What can hang from each mark:
C: A T Y
T: C R
F: A
R: A
A: C F R
E: C
Y: C F

Each row was made from one small tree. The marks that hang from a mark follow it in brackets, in alphabetical order. Every link used is in the known rows. Write each row's tree.
Known rows:
C{T{R{A}} Y{F}}: [  8.2 -11.9   3.4   4.0   8.6   4.1  54.6 -47.6   4.7   1.0 -18.6  22.4
  26.2  36.4 -31.9 -26.4 -29.2  53.8  23.2  21.7 -14.0]
E{C{T}}: [-13.7 -21.3  -2.9   3.9   2.8 -11.4  39.2 -17.7   7.5 -26.2 -12.2  14.4
 -19.7  35.1 -28.6  -3.6  21.8   2.9   7.6  -2.8 -22.9]
R{A{C{T Y} F}}: [ -2.8 -17.7  14.7  -5.9  11.9  21.1  84.7 -54.5  30.5  21.3  23.7  25.3
  13.7  31.2 -27.6 -21.1  10.5 -13.1 -15.6  -7.1 -34.3]
E{C{T{R} Y}}: [ -8.3 -36.1  -1.3  33.7   6.9 -25.1  49.4 -54.6  -4.3 -37.6 -17.5  41.9
 -13.2  43.7 -24.0   0.7  15.4  24.8  18.1  22.3 -31.2]
T{C{Y{F{A}}}}: [-13.5 -32.2 -33.6  -1.1  32.4   4.8  67.9 -14.9 -21.7  11.1 -18.8  21.2
  12.6  31.0  -4.7 -21.1 -15.3 -19.6  24.6   5.2 -23.6]
Y{C{T} F}: [ -3.6 -12.7  -6.2  -1.3  20.8   6.8  43.7 -24.4 -14.4   9.6 -23.1 -19.5
  29.6  50.6 -38.0  -3.7 -39.9 -19.0  14.6  -0.8 -26.1]
C{T{R{A{F}}} Y}: [  6.2 -24.7   6.2  23.1 -11.3  15.0  62.8 -67.9  21.9   5.8 -13.2  39.7
  14.5  31.1 -24.4 -25.7  -1.6  49.7   6.1   6.6 -40.3]
T{C{Y} R{A{F}}}: [ 16.9 -17.6   0.5  31.6  -1.7  33.0  73.3 -46.7  12.0   4.4  -7.4  54.7
  17.3  24.4 -20.6 -34.9 -13.6  44.5   1.4   1.8 -35.3]
T{C}: [  8.6 -13.2  -8.6   6.9   9.4  12.0  25.9   7.8   1.3  -7.6   1.5  15.0
   6.7   9.2 -11.3 -19.2  -6.0  -2.9   3.0  -3.4 -21.1]
F{A{C{T{R}}}}: [-18.1 -32.5   1.4 -17.0  30.6 -15.2  45.7 -45.4   7.1 -24.1 -37.7   6.9
   6.4   4.8 -13.3 -17.0   3.5 -16.4 -11.7  32.1 -40.8]
E{C{Y{F}}}: [-13.3  -3.7  -6.5  16.8  18.6 -13.3  47.2 -18.0 -24.8  -2.3  -2.0  24.1
 -11.8  44.2 -12.3  10.4 -11.0  -1.4  11.6  -5.6  10.1]
Y{C}: [ -1.3   1.2  -5.2  13.8   4.7   5.1  27.6 -13.5 -17.4  -1.1  -7.9 -15.2
   9.8  21.1 -11.7   9.7 -14.0 -18.3  11.2   0.4 -11.6]
R{A{C F}}: [  0.1  15.6  21.0 -17.4   7.6  32.6  54.8 -22.0  22.6  22.1   6.6   7.6
   6.0   2.3 -15.0 -17.1  -6.8  -8.1 -37.4 -22.1  -6.7]
E{C{A T{R}}}: [-17.6 -20.2 -11.0  10.1 -15.2 -23.7  44.7 -26.5   5.3 -35.4 -40.0  44.7
 -25.5  29.8 -41.7 -15.8   7.5  25.6  40.2  17.7 -40.5]
F{A}: [-20.7 -15.0 -18.8 -12.4   5.4  -3.7  20.4  -6.4  -6.5  -2.2 -25.7  -4.0
  -8.8  -4.7  10.3  -4.1  14.3 -10.5   8.7   7.3 -11.1]
Y{C{T} F{A}}: [-24.2 -27.3 -25.3 -13.9  24.9   1.0  65.0 -31.9 -22.3   7.6 -49.4 -20.8
  23.4  43.3 -27.0  -5.1 -27.1 -29.7  23.1   6.3 -38.6]
R{A{F}}: [  1.8  11.5   6.7  -3.8 -16.3  32.7  38.2 -16.2  21.5  21.0  -5.5  11.2
   4.2   5.5 -10.6 -19.1  -3.2  24.0 -12.8 -24.2  -9.1]
E{C{Y{F{A{R}}}}}: [-28.8   8.6 -18.9  -4.3  30.6   4.4  69.6 -32.3 -44.7 -16.7 -35.9   4.7
 -23.4  38.9 -25.7  13.4  16.8 -15.6  16.4   1.2 -17.9]
C{A}: [ -9.8   0.8 -11.5  -7.5 -17.2  -6.0  10.5   8.6   1.2   8.4 -10.0  18.7
  -9.1  -2.1 -14.1 -10.5   1.7  -6.4  35.1   6.0 -12.6]
R{A{C{Y} F}}: [  1.1   4.6  17.0  -1.0  11.4  24.4  70.7 -41.7  16.6  26.9  24.8  25.7
   9.8  15.3 -11.7 -12.8   4.8 -12.4 -20.2 -14.1  -9.8]
Y{C{T}}: [ -3.7 -20.3  -6.5   7.9   5.1   2.7  40.9 -27.6  -3.6  -5.2 -10.1 -12.6
  17.3  36.2 -30.4   1.7  -6.5 -17.2  17.4   7.7 -38.2]

Write each row's tree:
[-11.2 -12.3 -11.2   5.7 -13.7  17.5  50.8 -50.4  -0.3  14.6  -2.0  34.5
  -3.6  32.1 -53.2  -6.2  29.0 -19.8  36.3  -2.1 -71.0]
C{A{F R} T Y}
[-25.3 -25.6 -12.6   4.6 -19.5  -5.0  61.1 -26.0  16.2   4.7 -23.6  48.3
 -26.7  37.1 -41.9 -16.4  18.1 -10.6  23.0 -20.4 -50.7]
E{C{A{F} T}}
[  0.1 -25.1  13.6   2.6  44.0 -14.9  44.0 -53.5  -3.9   0.4  -5.0  21.2
  29.6  36.2 -29.3  -8.4 -35.1 -12.6  -5.0  25.5 -23.5]
A{C{T{R} Y{F}}}
[ -3.7  -8.0  17.4  -1.3  26.5  25.1  58.4 -64.0   0.9   7.1  17.1  12.9
   9.1  31.6 -43.3   1.4  23.1 -49.0 -23.4  -4.6 -59.0]
A{C{T Y} F R}
[-18.2  19.2   2.5 -32.9  34.0  16.9  39.5 -18.9 -18.2 -17.0 -21.2 -23.5
  -7.5  -8.7 -17.9   7.8  25.1 -46.1 -21.0  11.8 -25.7]
F{A{C R}}
[ -0.2  25.0  23.6 -11.8  24.4  36.5  28.9 -30.1  -3.9   7.6   2.4  -4.3
   5.8   2.9 -31.4   5.9   3.9 -44.3 -44.8 -17.4 -31.6]
A{C F R}
[ -7.0  30.5 -10.6  -1.2  -8.4  20.1  39.9 -15.7 -32.2  -3.6 -21.8 -12.9
  -4.3  22.0 -50.8   9.5   0.6 -25.6  39.5   9.8 -39.9]
Y{C{A{R}}}
[-27.8 -37.2 -18.5  19.7 -15.9 -12.8  76.9 -46.4   7.0   5.9  -3.8  63.9
 -27.1  51.7 -38.7  -9.2  29.1 -14.6  39.8 -12.8 -52.4]
E{C{A{F} T Y}}
[  7.6  13.8  21.7  -4.4  30.3   7.0  58.7 -37.5  -3.5   5.2  -5.5  15.5
  23.7  20.5 -19.8 -15.1 -40.1  20.1  -9.8  18.0  10.8]
T{R{A{C{Y{F}}}}}
[  1.6  17.5  14.4 -18.2  31.3  14.0  65.3 -21.2  -2.8  19.1  17.4   4.4
  18.1  23.5 -18.1 -11.8 -23.5  -4.7  -9.6   2.8  17.1]
R{A{C{Y{F}}}}
[ -9.9  16.0 -11.4 -13.5   6.5  20.4  55.1 -26.1 -27.8   5.5 -36.8 -15.7
  15.7  49.6 -75.6  -5.0 -23.9 -27.9  47.2   7.3 -55.8]
Y{C{A{R} T} F}
[ 20.4   2.0   1.8  10.3   0.3  26.6  46.3 -11.3  11.1 -21.7 -23.4  24.6
  11.0   4.4 -21.9 -39.1 -19.3  56.6   3.0  14.8 -17.6]
T{C R{A}}
[-22.7  -9.9 -19.6  17.6 -12.7 -23.4  51.9 -15.9 -12.5  -8.1  -0.5  47.8
 -35.1  32.3 -19.0   4.0  27.6  -7.2  48.6   4.0 -11.4]
E{C{A Y}}
[  7.4  12.9  27.7  -2.1   7.1  28.2  49.7 -42.9  21.3   6.0 -15.6  21.0
  14.8  -0.3 -16.0 -21.0 -22.5  20.6 -40.1  -5.0 -14.1]
T{R{A{C F}}}
[-17.0 -31.1 -17.7  -0.6  25.8  -6.6  57.9 -49.7 -25.4  -7.5 -70.2 -11.7
  29.3  41.3 -28.9  -9.9 -42.6  -4.2  20.5  22.0 -42.9]
Y{C{T{R}} F{A}}
[ 17.2  -3.5  -2.1  15.4  18.3  21.2  67.2 -27.5  -7.3  -1.3 -16.1  34.7
  26.4  31.6 -26.1 -37.2 -43.7  52.3  17.5  14.4  -9.8]
T{C{Y{F}} R{A}}
[-17.2  18.5 -13.6 -29.1  26.4  20.6  26.7  -8.7 -30.7   0.0 -45.8 -24.3
   3.8   7.0 -21.7   1.8  -4.9 -14.5   2.1   2.4 -17.9]
Y{F{A{R}}}
[ -6.1 -35.0 -27.1  13.4  33.1  -1.8  61.6 -32.5 -28.0  -5.2 -39.7  33.1
  20.7  26.5  -5.1 -24.2 -31.6   7.0  19.4  23.0 -29.5]
T{C{Y{F{A}}} R}
[  2.2 -32.5 -17.4  37.3 -11.2   7.7  57.6 -41.0  -2.6  10.7 -13.0  76.0
   9.9  24.5 -25.6 -30.5 -13.8   5.1  33.5   7.6 -56.9]
T{C{A{F} Y} R}
[ -8.6 -42.7  -8.1  27.3 -19.2  -8.5  45.4 -61.9   8.8  13.6 -16.2  63.0
   5.7  30.4 -30.3 -18.4  -0.4   7.3  37.2  13.8 -60.4]
C{A{F} T{R} Y}
[ -8.9   9.5  -8.4  10.7 -16.1  20.4  39.3 -37.9 -16.0  20.8   0.5  33.3
  -8.0  17.6 -35.2   1.7  22.0 -20.3  27.2  -7.0 -46.6]
C{A{F R} Y}
[ -5.4 -28.9   8.7  -2.0  27.3 -11.8  46.9 -39.4   9.4  -1.2  29.0  13.7
   9.7  24.3 -16.9  -0.5  14.5 -37.3  -1.7  15.0 -25.0]
A{C{T Y}}
[-21.1  -4.9 -23.4 -10.0  23.8   2.6  50.6 -18.3 -34.4  13.0 -44.4 -25.1
  16.8  28.5 -10.5   3.2 -34.4 -28.4  16.1   2.0 -13.5]
Y{C F{A}}
[ -8.0 -14.9 -12.7   6.9   1.3  -7.0  47.9 -36.5 -19.1   4.6 -51.7  12.3
  25.1  45.3 -53.4 -16.1 -53.7   3.1  46.0  22.9 -44.3]
Y{C{A T{R}} F}
[ -3.2   4.1  20.4 -17.2  25.5  32.7  42.0 -44.4  11.7   3.5   1.0  -1.8
   7.8  18.4 -49.0  -2.5  12.3 -43.1 -37.3 -12.5 -58.0]
A{C{T} F R}
[ -3.8   0.2   8.9  -7.1  40.7  -5.0  38.0 -21.9 -15.3  18.2  20.8   6.4
  17.6  22.5  -7.2   3.6 -26.5 -39.2 -11.1   3.2   7.1]
A{C{Y{F}}}
